Each row comes from the steps of one path. Every step used is in the known rows, and no mark comes twice. Write the path behind each row, first mark first.
Known rows:
P, E, H: [  1   6  14   6   2 -10  -5  13   0   1  -1  13   5  -5   0   3 -23  13]
G, J: [ -5   2  27  20  -4 -19  -4  11  -4  -6   1   9   3 -12  13   1 -23   6]
H, D, A, E, V, J: [  1   8  -9 -14   8 -14  -1  13  -2  -1  -9  -7  10  -6   2  -2  -8  10]
P, E, A: [ -1   7  29  -3   3 -21 -11   9  -1  -3  -6  21   3 -12   2   0 -28  18]
H, E, V, J, P: [  4   3  24  -3  14 -11   5   8  -4  -6   4   5   5   0   6   5 -10   1]
G, J, H, D, A, E: [ -3   8  -8   3   3 -15  -8  16  -4  -1  -9  -7   2 -14   7  -1  -6   9]
E, V: [ -1   3  23   4   2 -17   0  11  -6  -5   1  13   7  -3   4  -2 -19  12]
D, A, E, V, J, P: [  4   4  13 -14   8 -18   0  11  -2  -3  -5   3  11  -8   5   8 -23   6]
D, A: [ -5   7  21   1  -6 -23 -10  15   0  -2  -4   9   3 -11   9  -1 -24  16]
A, E, V: [  3   6  19  -3   5 -16   2  13  -5  -5  -5   8   9 -10   0   1 -24  14]
J, H, D, A, E: [ -2   8 -11  -4   3 -14  -9  19  -2  -1  -9  -3   1 -11   1  -5  -8  14]
V, J: [ -2  -2  14  19   0 -16  -3  12  -4  -5   5  10   4  -3   7  -4 -19   3]
V, J, H, D: [ -2  -3 -14  20   7  -7  -4  14  -7  -4   6   2  -1   3   2 -10   3  -2]
G, J, P, E, A, D: [  1   4  38  -2   7 -27  -7   7  -2  -4 -12  17   3 -13  11   7 -31   9]
H, D, A, E, V, J, P: [  2   6  -2 -19  11 -15   1  13  -1  -3  -8  -4   8  -8   4   4 -12   6]
D, A, E: [ -1  10  17  -6  -4 -23  -8  17   1  -2  -9   4   6 -18   6   2 -29  18]
V, D, A, E, H: [  2   6 -14  -8  -3 -22   0  21   5   4  -9  -7  11 -11   0   0 -19  15]
G, J, H, E: [ -1   5  18  20   5 -11  -4  10  -6  -5   3   1   0  -6   8   0  -4   4]
E, V, J, H: [  1  -4   0  17   9  -9   0   9 -11  -4   9   8   8  10  -1  -5  -3   1]
V, D: [ -3  -1   5  11  -3 -25  -1  16  -2  -3   1   8   4 -10   7  -7 -19   8]
G, J, H, E, V, D: [  1   2  -2  10  11 -16   4   9  -8  -1   2  -6   7  -1   3  -3   6   2]

Which path is each row?
[ -1   5 -15  -6  14  -9  -9   8  -8   4  -3   1   6   4  -1  -3   5   6]	P, E, V, J, H, D, A
[  4   2   7   9   9 -11  -6  10  -3  -5   4   4   1   4  -1  -5  -1   5]	V, J, H, E, A
[  0  -4  21  13   3 -16  -1  12  -3  -7   6  13   2  -5  10   2 -23  -1]	V, J, P
[ -3   5   1  -9   0 -28  -1  14  -2   1  -4   2  10  -6   5  -4 -14  14]	E, V, D, A
[  4   0  25  -4  10 -24  -7   8  -2  -3  -8  18   4  -4   5   3 -28   6]	V, J, P, E, A, D
[  0   4 -21   2   6 -11  -8  16  -3   0  -5  -7   3  -5   1  -5  -2   5]	V, J, H, D, A, E
[  2   4  35 -10   7 -27  -8  10   0  -3 -12  21   2 -11   5   3 -32  14]	J, P, E, A, D
[ -3  12   2 -11   0 -19  -7  19   2  -2 -13  -2   3 -18   6  -2 -19  17]	H, D, A, E
[ -1  12   2 -20   5 -17  -3  16  -1  -1 -13  -3   8 -11   2  -1 -14  18]	H, D, A, E, V
[  2   6   5  -8   4 -17  -2  11  -3  -1  -5  -1  13  -5   2   2 -19  10]	D, A, E, V, J
[  2  -1   2  11  14  -8  -4   5 -11   0   5  13   7   6  -3  -1  -6   2]	P, E, V, J, H
[ -2   3 -18   1   9  -9  -5  12  -8   0   0  -3   6   8   0  -7   8   5]	E, V, J, H, D, A
[ -4  10  -6  -4  -1 -12  -5  19   4   1  -6  -4   3  -3   4  -3  -9  15]	E, H, D, A
[  0   6  -6 -10   9  -9  -6  13   3   3  -5   1   4  -3   5   6 -11   4]	V, J, P, E, H, D, A
[ 2  1  4 19  8 -8 -4 11 -5 -4  7  1  1  3  2 -4  0  0]	V, J, H, E
[  3   7  -7  -1   3  -7   2  20   2  -2  -7  -3   5  -8  -2  -2 -14  13]	A, E, H, D
[  3   2   0  -5   5 -23   6  15  -4  -1  -5   3  11 -11  -1  -4 -19  11]	A, E, V, D
[  0   5  15  12   5 -11  -6  13  -4  -4   3   5  -1  -3   2  -3  -6   9]	J, H, E
[  2   9  29  -5   4 -24  -5  12   1  -5 -11   6   2  -5   3  -5 -18  18]	H, E, A, D
[  0   7  -8  -9   8 -20  -2  13  -4   3  -3  -7   7   0  -1  -5   5  12]	J, H, E, V, D, A
[  1   4  25   7   5 -11  -1  10  -1  -1  -1  12   5 -10   9  13 -25   3]	G, J, P, E, H
[  4   5   8   5   0 -11   1  18   1  -2  -3   4   8  -8  -2   2 -24  13]	A, E, H
